Each row was made from one small tree. Brackets hold a mark, then the marks that hang from it, in the order of their numbers. Every link used is in the known rows. Write each row's tree.
In the rows, 128 means zero.
Known rows:
[k49 k225 [k891 k739]]: [ 91 146 120 102 127  98 152 116 134 164 146 142 133  92 166 105  96 139
 113 109 145 124 174 142 143 100 132 145 121 163 192  82 158 164 143 107
 116  97 106 114 136  69 165 118  90  96 103 121  71 129 108 168 124 142
 123  95 129]
[k225 [k189 k49]]: [103  95 144  98 125 114  96 135 136  84 144 132  96 121 149 125 157 136
 114 150 139 147 148 116 139 146 131 125  97 135 174 125 140 140 132 105
 149 136 121 160 135  71 126 160  90 130 105 148 102 127 142 136 145 117
 143 135  99]
[k490 [k329 k187 k300 [k891 [k49 k189] k320]]]: [136  98 125 117 165 104 117 155 156 162 142 150 138 106 137 123 123  82
 129  65 127 168 174  99 175 167 145 110 110 115 176 118 182 161 168 108
 154 134 141 112 104 111 126 105  90 108 111  68  82 191 107 123 164 181
 151 106 150]
[k739 [k199 k320 [k329 k300] k891]]: [139 116  99 109 146  80 159 126 191 180 109 100 103 110 140 115 128 149
 133 143 147 159 116 124 170 120 190 113 151 117 171 143 150 195 136 105
 114  69 157 123  99  99 190 129 104 152  75  96 169 186 110 141 115 150
 125 110 182]
[k320 [k891 k49]]: [105 143 143 106 118 129 121 124 159 130 161 106 151 133 103 119 117 125
 126 104 141 119 133 128 183 122 134  99 116 123 154 111 146 153 144 121
 175 125 134 139  76 113 126 106  79 122 127 144 123 137 110 138 131 105
 116  82 118]
[k490 [k329 k187]]: [129 104 137 128 160 116 112 112 139 137 132 146 143 109 143 141 138 113
 144 108 103 140 154 118 142 167 132  94  88 115 161 118 163 158 150 110
 146 127 166 133 108 123 133 120  94 141 105 115 104 150 147 106 172 153
 137 101 147]
[k49 [k225 k189] [k891 [k739 k199]]]: [ 92 129 115  91 135  95 142 108 128 184 152 140 113 112 171  99  97 147
 111 119 150 160 189 140 146 119 142 141 121 152 212  90 173 166 147  90
 119  91 100 104 147  43 164 135  80 104  88 125  75 138 110 177 137 160
 131 114 115]
[k199 k320 [k329 k187] [k891 k49 k739]]: [129 120 108 121 128  60 109 144 196 191  97 112  96  56 110 158  91 138
 158 125 141 148 117 114 212 142 176 122 110 113 153 144 178 202 173  72
 155   7 150 151 109 111 222  90 116 121  59  84 147 184 106 143 148 145
 147  95 213]
[k490 [k329 k300]]: [144 112 123 111 152  90 135 130 151 123 123 140 129 121 147 130 154 110
 126  99 122 147 138 118 151 155 146 105 101 132 175 129 149 153 133 112
 140 149 156 125  98 115 136 137  99 130 112 111 108 153 128 104 147 151
 129 105 144]
[k163 [k189 [k49 [k891 k320 [k739 k199]]] k225]]: [ 96 107 138  75 110 107 123 171 121 132 187 116 148  78 194 113  94 140
 109 134 115 120 179 117 160 140 139 132 120 148 191  73 121 170 150 114
 156 127  99 146 129  43 125 148  91 124  81 141  74 151 158 132 131  98
 165 143 117]
[k163 k189]: [114 111 145 103 135 116 128 128 131 108 158 137 156 104 180 115 135 122
 118 121 115  95 152 128 151 144 135 112 100 158 168  91 124 173 137 127
 119 135 145 142 110  93 123 137  90 114 125 157 107 154 160 100 150 127
 128 128 139]
[k891 k49 k320]: [111 134 138 114 140 131 102 159 119 130 178 135 109  94 125 152 101 104
  86 131 129 110 159 122 167 150 149  99 126 149 145 107 133 179 161 120
 184 109 105 138  74 116 158 112 132 105 132 134  93 153 123 158 105 107
 168  87  90]
[k818 [k189 [k49 k225 [k891 k320 [k739 k199]]]]]: [112 109 148  89 118 116 124 151 135 132 151 124 128  80 197  93 100 140
 114 146 136 149 181 142 104 102 142 137 118 135 172  90 141 155 136 145
 155 114  95 146 137  57 154 146  80 136  78 144  54 136 156 182 106 118
 174 110 119]
[k818 k189]: [142 103 148 110 128 117 115 132 145  91 126 129 129 106 170 113 131 120
 130 153 134 125 144 141 107 109 141 116  94 134 149 102 143 150 128 154
 135 139 143 143 128 101 136 148  86 134 106 163  86 137 163 143 129 128
 145 106 134]
[k951 [k121 k424] [k891 k49 [k739 [k199 k320]]]]: [ 69 150 129  86 123  84  86 183  95 182 154 146 155 125 110 139  87 150
 112 128 183 129 193 119 165 132 144 106 136 150 202 153 149 178 159  97
 160 110 175 157  75  87 164 133  66  95  95 134 124 122  80 201  77 158
 152 114 130]
[k951 k121 [k891 [k49 k225] k320 [k739 k199]]]: [ 70 157 132  84 134  85  98 186  76 210 171 135 144 109 120 121  67 126
 103 117 146 136 209 119 156 129 150 115 126 163 204 118 157 187 173 106
 180 117 137 142  91  95 154 148  85  84  94 130  67 119  78 205  68 154
 160 100 101]
[k49 [k225 k189]]: [118 126 131 108 132 112 122 111 126 126 140 142  99 111 153 102 145 144
 121 113 129 128 156 122 126 124 134 138 100 151 185 102 154 151 127 110
 110 121 117 138 133  79 123 139 109 130 108 137  90 139 116 148 145 144
 126 113 115]
[k951 [k121 k424] [k891 k49 k320 k739]]: [ 60 159 138  95 124  79  68 193  75 170 167 160 146 124 103 139  77 126
 102 121 169 110 199 110 172 137 137 104 131 158 186 144 148 173 165 103
 183 133 157 148  82 101 158 140  92  76 103 128  98 119  70 206  75 148
 164 101 121]
[k739 [k199 k320 [k329 k187 k300]]]: [154  94 109 113 168 102 147 123 174 168 122  96 117 112 151 122 122 158
 141 130 153 149 144 116 155 117 167 106 150 126 177 132 158 197 141 110
 124  73 161 140 109 106 156 113 112 168  80 106 152 188 121 143 125 157
 137 106 168]
[k490 [k329 k187 k199 k300 [k891 k49 k739]]]: [151  93 104 117 168  96 116 144 144 161 104 112 140 125 141 159 102  79
 150  52 154 166 164 102 182 165 159 117  97 109 184 132 190 174 173  96
 159 139 152  98 104 118 124  65  76  88  90  57  77 191 127 145 165 188
 145 116 155]
[k320 [k891 [k49 k225] [k739 [k199 [k329 k187 k300]]]]]: [128 137 126  98 133 106 131 125 158 190 151  84 142 119 119 118  81 143
 137  73 156 144 156 125 195 116 146 114 127 118 180 110 188 166 160 103
 191  83 112 142  86  91 131  85  83 126  84 120 108 158  96 176 134 133
 129  81 137]
[k951 k121 [k891 k49 [k739 [k199 k320 k329]]]]: [ 76 142 128  83 132  74 101 180 107 194 147 127 150 112 112 137  84 137
 124 133 162 147 179 123 168 133 155 112 121 154 204 139 153 183 166  96
 168  97 173 157  94 106 168 149  67  95  87 137 101 122  89 177  83 159
 145 106 127]
[k189 [k49 k225 [k891 k320 [k739 [k199 [k329 k300]]]]]]: [ 91 123 130  90 126 102 145 157 141 160 162 120 120  77 178 104 102 150
 102 117 142 149 182 123 142 108 140 147 148 148 190  95 142 168 143 112
 159  91  82 145 127  57 162 127 102 122  77 104  75 140 113 183 101 113
 158 106 116]
[k951 k121 [k891 k49 k739]]: [ 70 147 136  85 121  82  93 185  93 163 147 139 156 117 110 139  93 119
 119 125 158 135 183 123 158 129 138 116 100 163 193 129 153 165 166 104
 173 131 170 156  98 104 146 152  67  71 108 144  83 103  93 176  86 150
 139 105 114]
[k951 k121]: [ 90 138 121 110 142 105 117 132 131 120 148 136 146 137 123 124 122 131
 126 135 136 116 151 117 129 117 142 129 111 152 165 122 148 160 137 132
 127 143 159 147 111 115 117 155  92 117 137 158 115 115 111 149 102 138
 124 102 129]
[k49 [k225 k189] [k891 k320 [k739 [k199 k329]]]]: [ 92 132 119  97 143  83 135 116 125 204 162 137  98 103 167 100  77 137
 103 121 138 154 193 132 157 128 152 132 137 150 208  92 174 182 154  86
 140  79  87  94 148  58 177 136 105 106  73 111  66 151  95 184 133 158
 148 105 118]
[k951 k121 [k891 [k49 [k189 k225]] k320 [k739 k199]]]: [ 65 155 132  79 126  92  86 197  88 208 181 131 147 104 117 121  70 123
 105 125 147 143 199 108 162 138 146 122 125 163 202 114 158 181 181 106
 188 113 134 148 104  82 146 162  78  87  94 134  75 120  80 193  69 152
 169 120  97]
[k891 [k739 [k199 [k329 k300]]]]: [147 112 115 113 152  88 143 127 139 161 132  91 115 124 151 152  98 136
 122 127 161 132 135 135 163 127 156 116 131 133 170 127 177 176 151 106
 165  86 125 138 111  99 154 122  99 121  78 138 119 150 133 166 126 141
 139 103 133]
[k199 k320 k891]: [114 133 111 118 115  89 134 126 187 132  99 126 107 100 123 118 136 139
 131 151 131 110 102 114 170 115 168 123 114 122 146 137 130 184 136 114
  99  91 149 130  99 107 201 122 115 132 114 100 161 156 114 120 123 125
 122 113 181]
[k189 k49]: [100 107 148 105 116 131 122 151 142  84 151 121 130  95 159 130 148 140
 110 141 132 121 143 121 126 121 125 128 117 137 155 115 120 146 132 132
 152 132 117 177 109  88 129 137  94 135 114 142 109 120 151 142 114  90
 142 115 106]

Which tree is each row?
[133 103 111 125 157 126 101 101 153 144  96  72 146 133 137 134  90 126
 166  89 160 105 147  90 163 107 145 116 108 120 160 119 163 205 162 111
 138 106 153 124 112 119 135  46  98 132  95  81 121 176 134 166 142 146
 134 122 167]  [k329 k187 [k199 [k320 [k891 k739]]]]
[ 64 158 133  99 128 131 149 113 167 174 166 172 144  70 181  56 138 140
 107  90 128 146 183 129 126 105 115 166 128 182 194  58 152 164 135 119
  85  84 111 123 149  48 157 138  68 105 125 119  79 138  96 144 124 160
 116 118 126]  [k49 k189 k225 k891]
[122 114 124 123 153 121 116 131 135 139 128 134 145 124 136 157 122  83
 130  91 133 149 142 125 166 179 159 109 104 115 175 132 146 171 155 107
 140 142 160  94  92 138 140  96  67  91 106  84  91 166 140 116 162 156
 141 112 132]  [k490 [k329 k199 [k891 k49]]]
[128 105 153  95 113 124 115 149 140  94 138 131 126  77 189  96 133 143
 125 141 131 137 159 135  93 101 131 141 100 137 162  96 133 140 124 154
 139 131 113 168 135  73 131 147  83 147  89 155  63 129 163 160 118 112
 162 111 124]  [k818 [k189 [k49 k225]]]
[102 105 135  70 105 106 128 169 134 128 176 113 151  74 193 112  99 155
 120 136 126 121 172 118 161 135 141 139 117 149 200  82 117 173 145 112
 143 116 110 156 128  42 132 142  88 132  82 139  88 154 159 121 133 101
 158 148 130]  [k163 [k189 [k49 [k891 [k739 [k199 k320]]]] k225]]
[151  95 108 109 167 104 154 138 176 185 127 104 118 105 144 118 111 150
 137 108 160 163 155 117 166 119 171 121 155 120 188 127 165 195 147 105
 120  70 152 132 107 101 151  95 102 148  78  84 135 202 105 151 130 170
 140 103 167]  [k739 [k199 k320 [k329 k187 k300 [k891 [k49 k225]]]]]
[ 87 100 141  95 123 111 101 137 138 103 155 140 100 120 153 113 140 128
 106 153 138 152 166 116 146 142 136 124 111 139 178 116 136 147 138 103
 151 131 111 137 139  64 145 160  92 122 106 137  92 129 132 144 138 121
 147 131  98]  [k225 [k189 [k49 [k891 k320]]]]
[126 116 123 112 154 119 150 128 175 190 147 120 121  96 147 115 116 151
 123 122 149 152 140 130 158 131 164 125 160 128 186 125 149 196 142 107
 115  54 140 134 105 104 167 118  87 145  88 107 138 183 113 139 129 157
 142 105 150]  [k739 [k199 k320 [k329 [k891 [k49 k189 k225]]]]]
[115 124 108 101 133 115 139 122 165 177 136 115  99 103 141 120 118 155
 118 145 139 158 140 129 160 134 181 113 131 117 178 131 145 191 148 101
 117  69 129 128  87  76 186 119  94 143  93 117 146 170 119 156 115 139
 141 121 137]  [k739 [k199 k320 [k891 [k49 [k225 k189]]]]]
[104 148 114 111 116  84 111 147 138 176 141 132  82  86 125 141  88 110
 106 121 127 135 144 123 187 147 168 126 105 126 154 118 171 172 170  94
 168  80  89 119 100  83 190 119 117  86  93 110  96 151 102 179 123 131
 155 104 130]  [k199 [k891 [k49 [k225 k189]] k320 k739]]
[112 133 116 121 125  73  96 159 170 210 140 123  92  51 118 145  82 108
 139 111 120 158 139 114 206 156 165 133 111 121 147 114 198 184 188  84
 190  29 113 138 127  97 188 115 116 101  54  86 108 180  96 166 149 145
 161  98 177]  [k199 [k329 k187] [k891 [k49 [k189 k225]] k320 k739]]
[130 120 128 122 156 109 124 130 106 169 162  98 112 126 150 151  68 121
  95 138 138  98 154 126 159 136 153  98 141 131 155 117 165 190 166 118
 188 103  89 123  98 104 160 119 125 119  96 136 102 141 135 184 107 121
 171 100 104]  [k891 k320 [k739 k199]]
[107 130 119 124 134  75 100 150 173 212 136 128  95  57 122 142  86 105
 137 107 121 158 140 118 202 154 163 126 112 122 142 119 196 188 188  84
 187  26 120 135 120 105 199 110 108  96  64  89 115 178 101 165 147 153
 156  96 178]  [k199 [k329 k187] [k891 [k49 k189] k320 k739]]
[ 73 157 128  98 123 116 145 114 156 191 164 159 141  70 179  74 111 141
 109  85 140 137 182 131 139 105 114 173 123 180 199  64 172 168 150 111
 108  68  92 127 147  43 167 132  67  91 113 122  69 132 100 164 126 162
 126 117 126]  [k49 k189 k225 [k891 k739]]
[112 137 111 101 133 125 144 126 173 189 142 120 113  87 147 111 119 153
 114 134 135 152 139 127 159 129 173 121 137 124 171 121 143 195 148 111
 111  57 127 134  84  76 187 118  89 143 100 114 150 168 118 155 106 140
 141 122 141]  [k739 [k199 k320 [k891 [k49 k189 k225]]]]
[150 117 103 108 154  84 129 149 148 162 104 116 129 116 144 151 103  98
 133  59 157 154 147 106 185 158 170 129 112 125 201 140 160 187 154  92
 136 124 141  98  93 117 153  76  85  93  92  59  84 188 115 136 146 174
 148 116 155]  [k490 [k329 [k199 k320] k300 [k891 [k49 k225] k739]]]
[127  92 136 133 160 115 120 123 146 141 130 151 152 121 136 137 130  98
 144  96 114 142 154 119 152 168 134  99  98  99 163 121 173 153 155 115
 134 144 167 114 115 133 119 114  80 121 108  89  95 165 135 100 184 167
 133 102 157]  [k490 [k329 k187 k891]]
[148 122  87  97 144  97 132 167 168 164  99  88 120 117 152 126  87 103
 131  37 209 143 151  92 189 109 169 175 133 149 204 124 174 201 158 103
 118 105 109 104 106  89 145  47  81  63 102  45  83 203  91 182 114 181
 144 137 153]  [k329 [k199 k320] k300 [k891 [k49 k189 k225] k739]]
[156  76  84 122 173 114 133 143 161 123  80  88 144 161 151 122 116  77
 159  55 188 144 162  85 160 102 159 142 120 119 169 114 186 173 163 127
 108 172 160  91 134 114  85  48  84  78 106  32  90 210 110 168 144 192
 117 132 169]  [k329 k187 k199 k300 k891]
[125 116 121 109 132 121 127 162 154 163 155 114 133 106 130 147  85 115
 117 108 169 136 144 127 183 137 146 141 131 124 175 115 174 171 167 110
 151  94 109 131 105  90 139 103  72  92 107 109  97 164 119 152 133 145
 154 119 118]  [k329 [k891 [k49 [k189 k225]] [k739 [k199 k320]]]]
[151 127  88  91 133  97 122 148 172 138 100  63 123 129 137 119 106 127
 142  68 187 127 132  82 189  99 166 147 127 150 192 124 151 196 143 104
 142 121 127 119 102  89 136  71 103 115  96  78 119 185 103 167 106 143
 134 135 151]  [k329 [k199 [k320 [k891 [k49 [k189 k225]] k739]]] k300]
[126 121 127 108 154 122 137 112 180 204 151 101 132  96 140 104 110 169
 142 108 137 154 149 121 165 124 153 110 150 122 183 116 161 197 148 106
 139  41 143 146  99  99 158 105  87 172  79 113 147 181 110 145 134 151
 140  99 158]  [k739 [k199 [k320 [k891 [k49 k189 k225]]] [k329 k187]]]
[150 112 112 101 150  98 123 155 148 181 139  94 109  85 134 174  77 142
 123 114 171 149 152 126 188 141 166 109 130 133 179 132 178 195 173  85
 190  39 121 157  82  92 177  85 100 118  81 126 116 171 128 180 118 144
 163  99 131]  [k891 k49 [k739 [k199 k320 [k329 k187 k300]]]]
[157  85 112 118 170  85 135 138 159 164 112 125 142 124 144 135 111 106
 146  77 141 157 158 105 173 153 153 110 110  97 184 136 188 169 162 104
 141 129 154 112 109 113 132  99  87 124  91  71 101 182 117 121 166 187
 141 112 169]  [k490 [k329 k187 k300 [k891 [k739 [k199 k320]]]]]
[146 104  75 114 157  93 111 151 152 158  87  79 109 119 148 141  86  86
 146  65 167 154 164  83 181 121 178 132 106 126 160 118 190 195 184 102
 157 117 128 105 110  91 143  47 112  82  85  46  96 202 111 205 117 170
 142 128 163]  [k329 k187 [k199 [k891 k49 k320 k739]] k300]
[123 133 110 118 114  72 127 130 177 149  94 112 103 100 123 137 108 138
 132 144 141 104 103 116 184 118 170 127 110 117 148 142 150 189 147 102
 121  78 130 133 102 100 210 115 115 122  96 107 153 150 116 138 123 125
 131 114 181]  [k199 k320 [k891 k739]]
[ 88 114 146  86 127 104 137 150 129 158 181 133 150  70 205  97 103 144
 105 112 115 127 188 127 154 139 139 133 126 159 194  79 126 185 148 114
 141  94 106 146 123  57 147 137  84 119  82 133  80 158 149 136 135 122
 155 130 135]  [k163 [k189 [k49 k225 [k891 k320 [k739 [k199 k329]]]]]]
[106 153 115 115 115  90 118 149 138 175 141 130  93  79 126 143  85 109
 106 117 124 123 141 127 182 138 167 126 109 127 148 114 167 176 168 100
 165  78  88 123  91  91 190 110 118  86  96 106  98 151 105 181 114 122
 153  96 134]  [k199 [k891 [k49 k225] k320 k739]]
[ 87 142 121  97 129 103 125 144 153 201 183 125 127  83 162 100  80 127
 105 130 137 146 171 120 167 126 138 146 148 160 187  77 170 179 165 105
 159  75  89 112 152  50 166 150  91 112  84 118  85 149 102 162 119 141
 157 126 118]  [k49 [k189 k225] [k891 k320 [k739 [k199 k329]]]]
[123 104  95 128 149 116 108 108 166 141  78  92 126 115 142 134 111 117
 163 108 143 124 139  91 155 118 168 126 102 116 150 123 157 208 162 111
 104 100 164 117 119 110 160  60 102 124  90  64 135 185 137 160 137 155
 129 132 182]  [k329 k187 [k199 k320 k891]]
[126 104 139  80  95 104 108 174 142  96 146 114 125  78 180 113 104 138
 131 163 140 146 160 133 116 102 135 148 101 130 169  88 141 133 134 142
 161 135 104 160 154  53 133 158  85 136  69 150  53 126 162 162 119  98
 171 122 120]  [k818 [k189 [k49 [k891 k739]] k225]]
[122 128 108 106 128 103 139 138 185 196 139 108 100  78 134 126 116 156
 130 146 133 165 123 127 176 140 182 121 145 119 172 130 149 195 150  95
 130  38 143 137 100  89 191 131  95 151  70 110 160 179 116 141 121 137
 145 117 162]  [k739 [k199 k320 k329 [k891 [k49 [k189 k225]]]]]
[136 129 120  97 140  97 118 142 131 195 153 111  88  78 141 162  78 157
 117 113 160 155 159 136 181 152 161 126 121 141 199 128 174 194 161  72
 174  26  99 152  98  75 180 104 100 121  69 137  98 161 122 183 129 144
 169 105 114]  [k891 [k49 [k225 k189]] [k739 [k199 k320 k329]]]
[143 105  98 118 162  91 121 120 158 151  91 118 131 120 150 132 136  93
 155  78 125 167 150  97 160 157 167 112  89 113 173 130 170 173 156 101
 131 138 170 100 109 114 141  90  89 116  87  65 108 183 130 131 160 177
 127 122 176]  [k490 [k329 k187 [k199 k891] k300]]
[121 103 142  80  94 114 111 172 146  87 148 119 127  79 180 104 118 137
 129 168 134 147 160 132 108 100 135 147 104 132 167  87 131 129 129 147
 150 145 115 158 155  55 129 162  85 144  76 148  59 131 160 151 117  98
 165 122 119]  [k818 [k189 [k49 k891] k225]]
[ 86 137 113  88 119 115 135 133 157 180 171 125 142  89 166 101  97 135
 115 128 148 150 165 128 157 119 126 154 132 160 190  77 170 165 156 108
 138  85 104 123 149  37 154 147  65 107  96 131  88 136 116 155 122 142
 139 137 111]  [k49 [k189 k225] [k891 [k739 k199]]]
[ 73 144 138  98 133  70  92 174  84 166 147 136 152 136 116 117  83 113
 112 134 144 107 183 110 149 121 137 111 114 160 184 124 151 171 163 118
 168 151 154 138 114 118 144 166  93  85 106 133  82 105  86 177  82 148
 145 105 121]  [k951 k121 [k891 k320 k739]]
[153 123  92  97 141  93 127 136 169 128  91  63 123 142 138 129 107 120
 138  72 189 122 131  91 186 100 171 129 129 146 186 135 146 199 140 107
 141 127 135 115  89 105 144  61 105 109 104  81 124 183 107 169 104 142
 126 124 154]  [k329 [k199 [k320 [k891 k49 k739]]] k300]
[108 137 132  96 116 143 104 160 148 127 173 136 120  72 134 137 131 125
 110 114 138 138 146 122 157 143 129 136 107 160 164  91 149 155 154 113
 157  93 117 163 102  78 134 125  91 111 124 147  98 144 128 140 123 117
 149 119  97]  [k891 [k49 [k189 k225]]]
[ 99 140 115 101 137  93 161 116 146 194 144 129 129  87 167 104  88 156
 116 116 148 138 174 140 149 100 147 141 141 155 202  92 159 187 144  99
 113  65 112 112 132  69 183 117  92 114  84 113  88 148 104 170 121 150
 130  96 142]  [k49 k225 [k891 [k739 [k199 k320 k329]]]]
